Each row comes from the steps of one path. Every step used is in the known rows, and no mark comes twice. Write the path behind each row, first mark first.
Known rows
vizefoz, fesi, gasi, nikam, nekug, nemiga, sopon, natir:  17.9  23.4 -13.6   9.3  -7.1  10.2  28.7  18.8   8.5  -7.5 -31.0 -18.2  21.0  -4.9 -19.7  -8.1  13.6 -23.9  24.6   9.9 -53.2  19.8   5.9  20.5  15.8   6.4   4.5  11.0  12.8   6.0  11.0  35.2 -19.4   1.6
nikam, gasi, fesi:   5.3  10.2  -7.8   5.2  -2.0 -12.2  -5.5   2.1   6.2  -1.3   6.2 -14.8   7.5   3.1 -10.0 -10.4  12.8  10.8   8.1   7.7 -11.1  13.2  14.0 -10.3 -19.9  -3.3  14.1   3.7  26.5  17.1  19.5   9.9 -15.1  19.3
natir, sopon:   8.4  12.8   4.1  12.5  -1.6  -2.1   0.5 -14.1   4.3  -2.8 -11.6 -21.9 -10.1   5.8  -5.0  -7.2  12.1 -10.6   1.6  -5.3 -18.3  -9.9   5.1  -0.2  -3.9   7.0  -9.2  -2.6   3.1  11.6  10.6  19.2  -5.8   1.0
nekug, fesi:  12.1  11.2   0.3  16.3  -0.9  -5.0   3.5  -6.3  -7.0 -11.4   5.0 -12.1   7.1  -0.7 -12.4  -3.9  17.6 -10.4  -2.9   8.3 -21.5 -17.4  -2.7 -14.5 -13.7   3.9 -11.4   6.6  -1.8  24.0  16.4   1.0 -10.7  -2.9
natir, sopon, mirev:  12.9  17.1   0.1   9.9   2.2  -5.7  -0.9 -10.3   2.7   7.0 -13.0 -19.8 -15.8  13.8  -2.4  -8.7   0.9 -11.6  -1.7 -15.6 -12.1 -10.9   3.5   7.5  -7.3   5.1  -9.3  -2.2  -6.6   2.7   1.0  16.9  -7.9   2.5
vizefoz, fesi, gasi, nikam, nekug, mirev, sopon:  17.9  16.4  -4.7   5.5  -3.5  10.5  12.1  -7.7  26.9  -7.8 -43.0 -40.8  15.7  -2.4 -15.7  -5.6   5.8 -16.2  11.4  -3.1 -50.1  18.7   5.8  -0.9   9.9   7.1 -16.9  -0.8  17.8   3.8  18.9   6.4 -17.1   2.3
nikam, gasi:  10.9   9.5  -7.8  -0.6  -2.1  -6.1  -6.9  14.2   1.2 -16.8  -7.1 -18.6   4.5  -2.5  -8.1  -8.3   9.0   5.4  13.6  -0.4  -7.8   4.6  11.6  -4.3 -11.5  -0.7   7.4  -0.5  28.4   6.3  15.9  19.8 -17.1  14.6
nemiga, sopon, fesi, gasi, nikam, nekug:   5.3  27.4  -7.8  -5.8 -13.5   0.5  13.2   0.8   2.5 -10.1 -30.0 -24.7  23.1   4.2 -17.7 -16.9  17.6 -12.4  13.6   9.9 -55.3   9.0  -6.4  11.1   2.0   9.6  -5.5  -0.8  18.8 -14.0  11.7  11.3 -28.7  23.2
fesi, gasi, nikam, nekug:  22.3  20.3 -21.9   0.3  -2.9   5.8   6.3  -1.1  -5.5 -27.4 -31.4 -20.9  23.3  -3.5 -26.1  -1.8   7.1  -1.4   5.7 -10.9 -44.4   7.7   9.0  -7.4   7.8   9.5  -8.5  -0.4  36.5 -11.7  19.4  11.2 -27.7  17.3
natir, nekug, mirev:  21.8  14.6  15.2   3.4  -1.3  -0.4   3.6 -23.6  -2.0  -7.5 -21.2 -44.0  17.7   1.3 -20.7   1.5  -8.4  -2.6  -1.2  -8.5  11.8 -22.9   3.2   2.3  -7.6  12.3 -13.9  -2.3 -15.2  13.7  22.0   7.4  -4.0  15.8
nemiga, sopon, natir, nekug, fesi, gasi, nikam:  25.0  26.1  -1.0   1.0  -8.8  11.9  32.7 -11.6  -1.2 -19.6 -22.1 -25.4  18.7  -4.7 -20.2   3.6  26.7 -22.1  12.0   4.7 -27.3 -12.1   1.0  11.3   6.6  11.2 -24.0   9.5  -3.9  13.5  12.6   2.1 -15.2  -3.7
natir, nekug, fesi, gasi, nikam:  20.8  21.3  -8.9  10.3  -0.4  15.1  22.7 -13.4  -8.0 -24.4 -24.8 -22.9  26.3   3.8 -29.5   3.9  14.9 -13.1  -1.2  -9.2 -29.7 -11.7   0.6 -17.1   2.2  11.1 -26.6  -2.2  18.2   4.1  21.6   5.9 -12.5   3.1
nekug, fesi, gasi, nikam:  13.7  18.7 -14.5  18.7  -3.2  12.8  15.4   2.2 -10.0 -26.3 -20.3 -14.2  13.0  -1.7 -19.5  -2.2  15.0 -11.9  -0.8  -6.4 -44.9   1.4  -0.2 -19.0   1.0   8.4 -13.2   3.5  26.7   5.2  18.7   6.7 -18.7 -14.4
mirev, nekug, fesi:  17.3  10.8   6.7   5.6   0.8 -14.5   4.3  -3.8  -8.2 -10.0   5.7 -18.1  26.7  -7.2 -27.1  -1.9  25.3 -11.5  -2.5  14.1 -10.7 -26.2  -6.3 -12.7 -12.5  -0.5 -22.1   4.8  -5.6  24.8  15.8   3.7 -18.7   9.7
vizefoz, fesi, gasi: -12.8   6.1  -0.7   5.3  -3.5  22.2  11.0   9.2 -11.8  -3.2 -16.2  -9.3  -0.7   3.4  -2.2  -5.1  11.7 -18.7  14.9  -3.1 -56.4  35.6   4.0 -16.6   0.0   0.4  -7.3  -1.2  -1.8   8.5  15.5  16.1   8.2   2.7
nemiga, sopon, mirev, nekug, fesi:  17.3  19.2  14.5  -3.0  -8.6 -17.8   7.4  -3.4   6.6  -2.9   4.9 -19.1  22.8   7.6 -17.7 -19.1  23.2 -17.1   4.9   6.8  -1.4 -28.0 -10.9  12.4 -13.9  -1.6 -14.8   1.9 -27.9  28.7  -1.4  -1.3 -19.2   5.1
nemiga, sopon, mirev, nekug, nikam, gasi, fesi:  15.6  13.9  -6.0 -12.4  -9.1  -8.5  -3.2  13.8  17.7   7.0 -18.1 -24.1  28.0  11.9 -22.7 -21.4  17.0   4.7  10.0   2.5  16.0  -6.2  12.4  14.2 -13.7  -7.4   8.2   0.1  11.0   4.1   1.8  11.4 -29.3  22.0
nemiga, sopon:  -1.9  14.2  11.7   2.0 -16.3  -3.6  -1.1  -3.0  11.7 -16.4  -7.7 -17.1   0.1   5.2   2.2 -21.0  19.5  -5.5  11.9   2.9 -10.6  -2.7   0.4  15.8  -4.0   6.0   7.1   0.7 -10.6  23.7   8.0  11.4  -5.0  -0.3
fesi, gasi, nikam:   5.1  19.7 -14.0   9.8  -5.0  15.6   7.0   8.0  -9.8 -26.4 -30.2 -18.6   5.2  -0.8  -9.3  -6.0   7.1  -1.6   2.6 -14.9 -37.3  17.7   5.9  -6.7  10.0  10.3  -1.6   0.8  28.3 -11.8  17.7  19.0 -14.0  -5.8
vizefoz, fesi, gasi, nikam: -10.1  17.8 -14.7   6.5  -4.3  18.2  13.4   7.1  -7.3 -12.5 -37.6 -11.5   3.5   4.7  -6.2  -5.8  11.3 -11.0   9.1  -5.4 -58.3  38.4   5.0 -18.5  12.1   5.7  -5.5   1.0  28.7  -1.9  20.6  16.9  -2.8  -8.2
sopon, natir:  14.5  13.6  -1.3   5.9   1.0  -4.3   2.2   1.8 -14.7  -0.2  -3.9 -15.1  -8.0 -14.7   0.4   8.5  12.4  -4.8   2.8  11.6 -16.4  -3.9   8.4   6.6  -3.7   4.6  -5.1  18.4 -10.2   2.7  12.0  13.5  -7.8   7.8
vizefoz, fesi, gasi, nikam, nekug, mirev, sopon, nemiga:  12.4  24.6  -4.1   6.3  -3.8  11.4  17.7  -3.8  29.5   2.1 -42.0 -41.5  13.0  -2.0 -13.8 -21.1  -2.3 -20.6   1.9  -8.4 -45.0  17.8  -4.9  10.3  11.2   5.3 -11.3  -1.0  11.0   2.1  18.0  -1.5 -18.1   3.4
mirev, nekug:  10.3  12.2   8.9  -4.1  -2.1 -11.3  -3.8   1.4  -9.4  -9.6  -5.3 -21.8  20.8  -7.0 -17.6  -4.0  17.4  -0.9   0.1   6.4  -3.4 -10.4   0.5  -2.1  -4.8   0.7  -9.8   2.9  -4.4   8.4  14.0  15.8 -15.2  18.8
nikam, nekug, nemiga, sopon:  22.3  17.2   5.4  14.9 -10.7  -9.6   3.5   7.7  18.7 -17.7  -2.4 -23.1  23.5   3.1 -21.6 -24.5   9.1 -11.0  14.7   6.0  -7.9 -19.9   0.3  25.0  -3.4   7.0  14.5  -2.1  -5.9  21.5   8.7  33.1 -22.0  15.7

Write each row's path
 15.0  13.0  20.5  17.3  -3.7  -0.7  -5.0  -6.6  25.2  -6.1 -12.9 -43.2  -5.9  -6.6   2.0 -11.4   3.6  -4.9  -0.9  -0.7   0.3 -14.0   0.2  14.7  -7.3   8.5  -4.9   2.6 -17.5  14.0  11.3  13.3  -9.0  -5.6 : nekug, mirev, sopon
 17.4  23.3  -9.8   4.3  -1.4   1.8  10.4  -2.9 -11.0  -5.1 -37.6 -43.8  26.9  -5.9 -27.9  -0.2 -10.4  -6.3   0.3  -0.8 -46.3   2.8  -4.6  -4.9  -2.4  13.6 -12.9   2.1  22.3 -20.9  24.8   8.2 -30.7  20.8 : sopon, fesi, gasi, nikam, nekug, mirev
 21.8  11.3 -16.6  -8.2   3.2  -8.6  -6.2  14.4  -0.1  13.5 -17.0 -21.4  27.6   4.5 -27.0  -6.1   6.6   9.4  -0.5  -2.2  12.3  -5.3  15.7  -2.7 -14.9  -8.4   0.4   3.4  21.4 -11.3   8.1  15.4 -28.0  28.1 : sopon, mirev, nekug, nikam, gasi, fesi
 22.8  16.1   3.4   3.6   3.3 -16.3   3.7  -1.3  -9.7   1.3   4.6 -17.0  21.9   0.2 -23.0  -2.7  12.4 -13.0  -6.5   3.0  -5.0 -29.0  -7.2  -6.9 -15.2  -2.5 -21.2   4.3 -15.4  14.6   5.9   1.9 -20.3  11.9 : sopon, mirev, nekug, fesi
-12.4  12.5   3.7   7.7  -1.1  14.8   6.7  16.9 -22.4   5.2  -8.2 -18.2  -1.5  -1.2  -3.2  -5.6   7.8 -14.6   5.5   4.4 -50.7  13.7  -8.6  -5.8  -9.8   5.3  -8.6  -0.8  -6.5 -16.7  14.3  21.4  -5.5  16.8 : sopon, fesi, gasi
 12.1  16.4  20.0  12.4  -9.2  -8.2   7.2  19.0  12.3 -14.1  -1.1 -28.1  26.1  -1.3 -19.6 -23.9  16.5 -11.7  10.3   7.4   9.9 -19.8  -7.4  24.3  -1.7   3.8  12.1   0.4 -16.0  23.4   6.6  41.0 -17.9   5.3 : mirev, nekug, nemiga, sopon
 12.5  23.8 -15.5   2.7   0.4   1.7  13.6  -8.4  -5.7   2.7 -34.9 -28.8  12.8   3.8 -26.2  -2.7  11.3 -15.7   3.0   0.1 -62.7   0.7  -2.6  -1.9   3.7   9.4 -21.1  -4.1  33.6 -25.2  13.8  18.5 -29.2  22.2 : natir, sopon, fesi, gasi, nikam, nekug
 22.0  17.1  17.0  10.0  -7.5  -9.9  13.8  22.9   2.0  -3.9   0.8 -27.4  20.1 -16.0 -14.4  -9.5  19.8 -14.6  11.9  18.2   8.3 -20.7  -4.6  36.5   0.7   2.7   6.1  13.5 -27.6  18.0   3.0  41.1 -18.9   5.2 : mirev, nekug, nemiga, sopon, natir
 -7.9  26.8   1.4  23.8 -11.5  13.0  21.2  30.3   2.7  -9.2 -26.4 -26.5   9.7   5.3  -7.0 -26.5   7.3 -16.7  10.2   2.3 -38.6   9.6 -16.2  21.0   6.0  12.8  15.3   0.2  12.2 -13.8   9.3  47.5 -17.4  -8.5 : nekug, nemiga, sopon, fesi, gasi, nikam
 28.3  11.9  -6.3   5.4   1.9 -15.1   1.6 -14.9  -4.0 -12.5   4.9 -14.6  26.0  -3.3 -29.0  -0.6  17.7 -11.6   0.2  12.4 -28.3 -28.2   1.8 -15.6 -15.1   2.8 -19.4   4.8   4.2  22.0  17.7  -6.0 -23.0  22.0 : nikam, nekug, fesi
 13.5  16.3  12.8  -0.2  -9.8   5.4  14.0  11.3   0.1 -10.1   1.4 -19.6  24.5   6.0 -18.8 -17.9  20.2 -25.2  11.6  -6.2 -22.8 -13.8 -10.2   8.4 -10.8  -1.1 -19.1  -3.5 -28.4  21.7  -0.2   3.1 -16.4   2.8 : nemiga, sopon, mirev, nekug, fesi, gasi
 10.9  24.6  -9.7   3.0  -1.4   2.2   9.4   5.2  12.2  -0.8 -26.0 -29.7  11.6  -4.2 -13.5  -8.1  19.5 -13.0   3.3  10.2 -56.6   4.6  -5.2   5.9   1.9   6.8 -17.1   1.5  18.7 -30.6   9.4  16.4 -27.7  23.3 : mirev, sopon, fesi, gasi, nikam, nekug
 33.4  21.6  -2.3   9.7  -4.1   8.6   4.9  -5.7  25.9 -20.6 -34.9 -47.3  18.8  -8.2 -19.8  -7.7   1.9  -6.1   3.1 -11.5 -30.5  -4.2   8.0   9.9   7.1  12.4 -14.2  -1.7  17.7  -6.3  17.8   8.8 -27.9   5.1 : fesi, gasi, nikam, nekug, mirev, sopon
 18.4  18.7  -7.0   7.8  -0.9   4.8  15.1   6.2 -12.8 -24.7 -17.8 -21.4  33.1  -8.2 -33.0  -1.0  23.5 -11.9  -1.5  -1.1 -33.3  -6.7  -1.4 -18.0   2.9   4.0 -23.3   2.2  22.5   4.4  19.0   8.5 -27.0  -2.9 : mirev, nekug, fesi, gasi, nikam
  2.0  20.4   5.8  13.0  -1.3  -1.5   4.9 -11.4   6.9   4.2 -10.8 -23.1 -12.4   5.6  -4.7 -22.1   4.6 -13.4  -9.2 -11.4 -13.6  -9.5  -5.2  10.8  -2.6   4.3  -3.2  -3.2  -1.9   9.3   9.8   9.4  -7.2   2.3 : natir, sopon, nemiga
 17.6  25.4  -1.2   0.7 -11.3   1.4  18.9   6.4   4.6 -19.8 -19.9 -21.5  28.9   5.8 -23.9 -18.0  19.2 -19.0   5.9  -9.3 -23.4  -6.4  -9.8   8.7   1.4   3.4 -17.2   0.0   2.2  11.1   2.3   4.2 -27.0  -9.3 : nemiga, sopon, mirev, nekug, fesi, gasi, nikam
  1.4  19.5  11.5  12.3  -3.6   0.1  -1.2   2.7  24.9   0.9  -3.0 -23.8 -13.9  -2.7   9.7 -28.3  11.7 -10.5  -9.7  -1.1  -6.4  -5.9  -8.4  22.4  -2.3   1.6   1.5   1.8 -17.3   3.5   3.8   7.9  -8.7   4.7 : mirev, sopon, nemiga
 11.0   5.9 -19.9   4.7  -0.5   3.1  -6.1   8.4   3.9   0.7 -16.9 -16.0  12.0   3.4 -16.8  -6.5  11.0  11.9   4.2   4.5  -4.8   4.1  19.7 -11.4 -12.8  -3.4  12.0   4.5  35.3  -2.8  18.5  15.1 -19.6  13.8 : nekug, nikam, gasi, fesi
 -5.9  15.4   6.4  10.5   0.5  -7.3   5.0  -9.3  -6.2  18.7 -10.1 -24.1 -12.0   7.2  -3.8  -7.1  13.9 -15.2  -1.5  12.4 -33.0  -9.5  -8.7   2.1 -10.9   5.2 -13.7   0.8  -1.3  -5.1   9.7  21.0  -7.5  12.3 : natir, sopon, fesi
 14.3  31.5  -7.1  11.9  -9.2 -18.8  12.4   7.9  13.2  -4.7 -23.2 -28.4  27.1   4.3 -23.1 -23.1  10.1  -9.0   5.1  19.6 -23.9 -15.5 -11.4  24.7   1.4  11.2  12.2   4.7  18.5  -8.2  10.3  35.2 -33.7  16.5 : gasi, nikam, nekug, nemiga, sopon, fesi
 23.9   9.1 -15.4  -3.3   5.2  -7.8  -1.5   3.9   9.7  22.5 -22.6 -27.6  18.4  10.7 -30.3  -7.0  10.6   0.2   1.4  -7.2   8.7 -13.0  16.2  -0.7 -12.0  -8.7  -8.2  -2.3  24.9  -7.3   4.8  19.6 -27.6  22.1 : natir, sopon, mirev, nekug, nikam, gasi, fesi
 10.5  19.5  13.8 -11.1 -11.6 -14.2  -1.5   1.7   8.4  -5.4  -7.1 -21.9  15.3   7.3  -9.2 -21.9  14.9  -8.8   7.8  -2.5   4.8 -12.2  -5.2  24.6  -6.3  -0.1  -3.8   0.4 -24.8  13.2  -1.6  11.4 -15.2  13.2 : nemiga, sopon, mirev, nekug
 -7.7  23.1 -10.3   6.9  -2.7   9.3  10.8  11.9 -17.7  -4.9 -30.4 -19.3   3.6  -1.0  -7.6  -5.6   8.0  -7.4  -1.3   1.4 -52.3  19.1  -6.0  -6.4   1.9   9.5  -6.2   2.8  23.8 -28.7  16.3  20.3 -14.7   6.5 : sopon, fesi, gasi, nikam
 23.7   9.5  -6.5  10.5   1.0   8.1   9.2  -1.8  -9.5 -18.5   2.3 -14.9  26.5  -4.6 -29.6  -0.5  15.6 -19.2   7.7  -0.5 -49.9 -12.1   1.7 -18.7 -12.1   2.8 -22.8  -1.1   4.4  15.8  18.5  -1.2 -20.8  20.1 : nikam, nekug, fesi, gasi
 32.2  13.9   2.5   0.0   3.6  15.4   8.8  -5.1  10.3   8.7 -30.7 -31.3   0.3 -11.0  -6.9  12.8  21.6 -10.7  -1.8   8.9   9.7 -30.4  12.0  22.0   6.4   6.1 -25.5  12.6 -23.6 -19.2   4.1  26.1  -5.2  13.6 : mirev, sopon, natir, nekug, nikam
 25.5  15.5  13.2   0.5   3.6  -0.7   8.8 -11.1  13.5   6.9  -7.3 -30.8  -5.7 -11.4   0.3   9.8  24.5 -12.8   3.0  11.8   2.4 -22.1   6.7  22.8  -0.9   5.7 -22.6  11.3 -32.3   0.2   5.9  17.7  -2.3  21.6 : mirev, sopon, natir, nekug
 -1.0  27.4   7.7  12.8  -9.7   5.5  23.0  32.6   0.1  -7.8 -24.5 -32.2  31.1  -0.2 -21.4 -23.3  15.4 -16.8   8.8   8.0 -28.4   2.8 -17.2  22.4   6.7   7.8   7.3  -0.5   7.0 -14.4   9.4  47.1 -28.7   3.4 : mirev, nekug, nemiga, sopon, fesi, gasi, nikam
 -5.4  23.2  -1.5  12.1  -3.1  11.8   9.7  12.4   8.0  -0.1 -27.0 -27.5  -7.4  -2.8   2.9 -10.8  19.4 -11.2   0.0   5.4 -48.2  14.9  -8.7   7.8   3.6   8.1  -8.8   1.4  12.8 -30.6   7.8  24.1 -15.9   1.1 : mirev, sopon, fesi, gasi, nikam
  8.1  18.5   7.8  14.0  -7.7   8.4  15.7  24.5   1.7  -1.9  -3.7 -26.7  23.9   2.9 -20.1 -22.5   7.1 -24.5  18.8   9.8 -44.2  -4.5 -13.1  22.0  -8.0   6.8   6.7  -3.9 -12.2  -4.2   8.8  36.6 -21.0  27.3 : nikam, nekug, nemiga, sopon, fesi, gasi
 16.8  13.7   7.9  11.0   1.1  -2.4   1.0   4.3  12.5   3.5  -0.8 -21.7 -18.9 -16.8  10.8   2.3  24.0  -9.8   3.0  16.1 -13.9  -8.4   7.6  21.5  -1.7   3.0  -9.6  17.7 -23.1   1.9   3.0  19.1  -7.3   3.0 : mirev, sopon, natir
 24.4  23.2 -20.6  -2.3  -1.8 -17.4  -3.1 -14.5   1.0 -21.8 -27.8 -19.2  21.8  -3.0 -24.0  -2.4   9.4   7.3  -1.8   2.7 -22.2  -8.2   9.4  -3.8   5.0   9.0  -5.2   5.6  36.8  -4.8  20.2   7.3 -29.9  19.1 : gasi, nikam, nekug
 32.3  11.2  -8.4  -1.8   4.7   5.2   7.2  -1.1  21.1  19.6 -17.2 -31.2   7.8  -7.2 -13.8   8.8  24.5   0.2   6.3  15.5  12.1 -14.4  24.4  14.7  -6.9  -3.2 -10.4  11.5   2.2  -9.7   8.2  21.5 -15.2  27.9 : mirev, sopon, natir, nekug, nikam, gasi, fesi
 28.0  22.9 -20.6  22.9   2.4  10.1  12.2  19.9  -2.4 -26.6 -26.7 -24.8  29.8  -4.6 -32.5  -7.6  -3.6  -5.5   4.3 -13.8 -34.2  -0.4   5.3   0.6   8.8  11.2   6.4  -1.6  34.1 -12.8  20.2  39.9 -29.8  10.5 : fesi, gasi, nikam, nekug, nemiga
 25.0  27.8  -1.0   9.2  -3.3   9.6  10.7  -1.5  28.1 -12.8 -35.0 -47.8  15.9  -8.9 -17.4 -21.4  -6.2 -10.7  -7.4 -18.6 -25.5  -4.2  -2.7  20.1   8.1  10.5  -8.3  -3.5  12.3  -8.6  16.1  -1.5 -29.1   6.4 : fesi, gasi, nikam, nekug, mirev, sopon, nemiga
